What can hang from each mark
K312: K200 K315 K646
K513: K7 K200 K950 K980
K631: K513
K481: K513
K943: K481
K200: K273 K513
K315: K312

Each row was made from one small tree. The marks that hang from a mark follow it in brackets, in the order of their numbers. Every link used is in the known rows. Write each row's tree.
Known rows
K312{K200{K513{K7 K950}} K315 K646}: [  9.4 -28.1  17.8  49.4  63.2 -32.1 -26.9   9.3  46.3  13.3 -49.3  30.2
  11.3  18.1  51.7  -4.3  27.2 -25.9]
K943{K481{K513{K7 K200 K950 K980}}}: [-51.8 -74.9  39.2  20.3  67.7  -7.3 -25.8  -3.6  16.1 -33.1 -32.3  26.9
  32.8 -28.5  75.0  19.4  17.9 -10.6]
K513{K7 K200{K273} K950}: [-10.0 -49.4  41.7 -14.2  52.0 -22.8   4.5 -12.0   2.7  -5.5 -30.0  52.8
   7.7 -43.9  48.4  21.8  17.0 -28.1]
K315{K312}: [ 11.2  -8.0  28.6   8.2  13.4   5.0  -7.6 -12.7   9.9  -5.7   8.0  40.5
  10.3  -1.2  10.2  18.4  10.9  -4.1]
K312{K200 K315}: [ 27.0  -9.1  16.7  43.4  29.8 -13.0 -34.8  10.7  20.3   9.1 -25.5  19.3
   2.6  11.2  14.6  10.1   5.7   7.1]
K513{K7 K200{K273} K980}: [-23.5 -52.7  42.8  -7.6  57.2 -14.3 -25.7 -14.3   5.8   9.9 -15.0  63.7
  21.3 -47.2  53.9  36.1  21.2 -25.3]
K315{K312{K200{K273 K513{K7 K950 K980}} K646}}: [-18.6 -47.5  38.3  40.8  77.1 -23.0 -27.1  -6.2  39.5   1.0 -11.4  77.9
  34.5  -8.6  63.6  15.1  53.8 -40.3]
K481{K513{K7 K200 K950}}: [-31.0 -67.9  40.6   6.9  59.2  -7.6   6.4  -3.3  15.1 -12.9 -27.0  15.8
  19.7 -19.5  59.8  25.9   4.4  -8.9]
K943{K481{K513{K980}}}: [-27.6 -33.2   9.3  42.3  35.2  -0.6 -47.4   2.7   5.0 -13.7  -6.1  24.4
  23.3  -7.7  44.4  14.9  26.3  -1.5]
K513{K7 K200{K273} K950 K980}: [-27.2 -64.0  52.3 -12.2  62.2 -29.4  -3.8 -12.2   2.6 -16.3 -27.7  64.3
  29.8 -54.8  64.7  21.2  11.4 -30.8]
K481{K513{K200{K273}}}: [-17.6 -46.3  10.9  32.7  52.1  -7.8 -18.0   3.3  -1.3  21.6  -7.9  25.6
  11.2 -24.1  38.8  33.1  34.7  -6.7]
K200{K273 K513{K950 K980}}: [-28.9 -44.1  20.4  18.9  37.5 -45.4  -3.8   0.7  -6.3  -0.4 -14.4  61.7
  32.3 -28.0  53.8   9.6  20.0 -40.6]
K943{K481{K513{K950}}}: [-15.2 -30.5   7.9  37.2  31.0  -6.9 -18.8   3.5   4.0 -29.5 -20.9  15.2
  10.3  -3.0  37.2   1.0  23.0  -3.9]
K315{K312{K200 K646}}: [ 21.4 -13.3  24.0  42.4  38.7  11.3 -36.8  -5.8  41.4  -2.5  -5.3  33.4
   2.9  21.2  17.0   8.3  41.9   7.1]
K943{K481{K513{K950 K980}}}: [-34.6 -45.2  20.0  36.3  38.8 -12.0 -24.2   4.6   1.8 -39.0 -19.3  27.3
  30.0 -14.9  54.6   0.3  16.9  -7.2]
K943{K481{K513}}: [ -7.9 -18.6  -2.1  39.8  26.6   5.2 -43.1   2.4   6.3  -2.5  -8.6  15.3
   1.0   2.1  27.5  13.5  32.6   1.1]
K200{K273 K513{K7 K950 K980}}: [-32.1 -46.9  32.5   2.9  51.1 -40.2  -4.6  -7.5   2.3   3.4 -13.6  73.5
  29.9 -33.3  65.3  21.0  18.2 -54.1]
K631{K513{K950}}: [ -0.2 -32.5  19.1   9.5   6.8 -15.6  -3.0   6.5  -1.8 -33.3 -22.8  21.5
  33.4   8.4  25.2   0.0  -1.6   0.6]

Which tree is each row?
[  3.5 -20.5  16.4  44.6  65.2  -6.6 -44.9  -9.8  44.5  35.3   0.4  64.0
   5.3   8.0  36.3  26.1  68.5 -35.9]
K315{K312{K200{K273 K513{K7}} K646}}
[ -5.4 -45.7  30.4   3.1  39.0 -26.8   6.4  -3.6  -4.9 -10.0 -28.8  42.1
   9.1 -35.5  38.4  10.6  19.5 -15.7]
K513{K200{K273} K950}
[ 17.9 -14.1  -4.7  72.2  45.8 -24.0 -49.0  17.4  41.0  33.1 -36.4  19.9
   3.0  32.2  30.3  -2.7  38.0  -8.1]
K312{K200{K513} K315 K646}
[ 40.5   0.3   0.8  59.9  52.4 -22.3 -51.8  10.1  24.3  27.3 -32.2  41.4
  -1.7   4.6  21.1  -2.0  46.1  -9.1]
K312{K200{K273} K315 K646}
[ 11.9 -26.5   4.8  68.1  48.4 -34.3 -25.1  19.4  37.1   9.4 -48.3  18.6
  12.5  26.9  40.1 -13.9  27.5 -13.0]
K312{K200{K513{K950}} K315 K646}
[-38.2 -51.6  38.6  -2.7  41.8 -28.3  -1.3  -7.0  14.0 -13.5 -21.3  49.6
  30.6 -17.6  63.6  16.1  -0.8 -37.6]
K200{K513{K7 K950 K980}}
[ -1.8 -35.7  11.3  72.6  68.0 -50.3 -34.1  18.4  26.8  12.1 -42.6  50.6
  31.4  -2.0  57.8 -10.5  41.1 -29.7]
K312{K200{K273 K513{K950 K980}} K315 K646}
[-17.5 -37.5  27.1  -4.8  32.9 -24.5   3.4  -6.9  12.3  -1.9 -21.2  38.5
   9.1  -6.6  48.3  15.5   4.8 -36.5]
K200{K513{K7 K950}}
[ 15.1 -23.1   9.9  53.6  72.4 -43.9 -31.7   8.4  36.9  24.1 -44.3  51.1
  10.4   2.7  50.6  -0.8  46.0 -39.9]
K312{K200{K273 K513{K7 K950}} K315 K646}
[-29.0 -52.2  47.8  27.5  63.9 -25.4 -13.1  -8.7  27.3  -4.6   0.6  77.6
  36.6 -18.6  55.8  29.8  32.4 -42.7]
K315{K312{K200{K273 K513{K7 K950 K980}}}}
[  7.4 -17.7   4.3  62.4  51.2  -9.4 -43.6  -0.3  35.6  32.7   1.2  53.7
   7.7  15.7  26.0  14.8  70.8 -22.3]
K315{K312{K200{K273 K513} K646}}
[ -0.7 -29.4   3.9  74.1  53.5 -27.6 -55.0  18.1  39.8  25.5 -34.8  28.0
  24.2  21.8  47.1  -0.4  32.0  -8.7]
K312{K200{K513{K980}} K315 K646}
[ 17.0 -20.0  -1.1  70.0  59.2 -47.6 -29.6  17.4  26.6  20.7 -43.2  41.9
  10.2   9.0  39.4 -12.2  46.5 -27.1]
K312{K200{K273 K513{K950}} K315 K646}
[-32.5 -50.2  28.4  15.3  28.0 -33.1   1.1   3.6   3.1 -12.3 -19.1  39.8
  30.7  -9.4  55.1   4.7   1.9 -25.4]
K200{K513{K950 K980}}
[-23.5 -53.4  44.5  36.6  67.2 -11.5 -22.2  -5.9  51.5 -12.4 -18.4  55.9
  34.2   7.4  63.6  10.0  34.7 -25.7]
K315{K312{K200{K513{K7 K950 K980}} K646}}
[  1.3 -27.1  20.6  40.7  60.0 -43.7 -17.9   7.5  23.8  20.5 -32.1  50.2
  17.1  -8.3  44.5  14.9  24.3 -40.2]
K312{K200{K273 K513{K7 K950}} K315}
[-16.6 -47.7  24.1  56.2  43.7 -42.3 -17.8  18.5  23.5  -6.6 -36.4  29.7
  35.2   6.0  50.3  -0.4   0.2 -15.6]
K312{K200{K513{K950 K980}} K315}
[-43.1 -64.0  28.0  28.0  61.8   5.5 -49.7  -4.7  19.9  -5.4 -18.4  28.2
  26.7 -23.3  64.3  30.5  27.3  -4.8]
K943{K481{K513{K7 K200 K980}}}
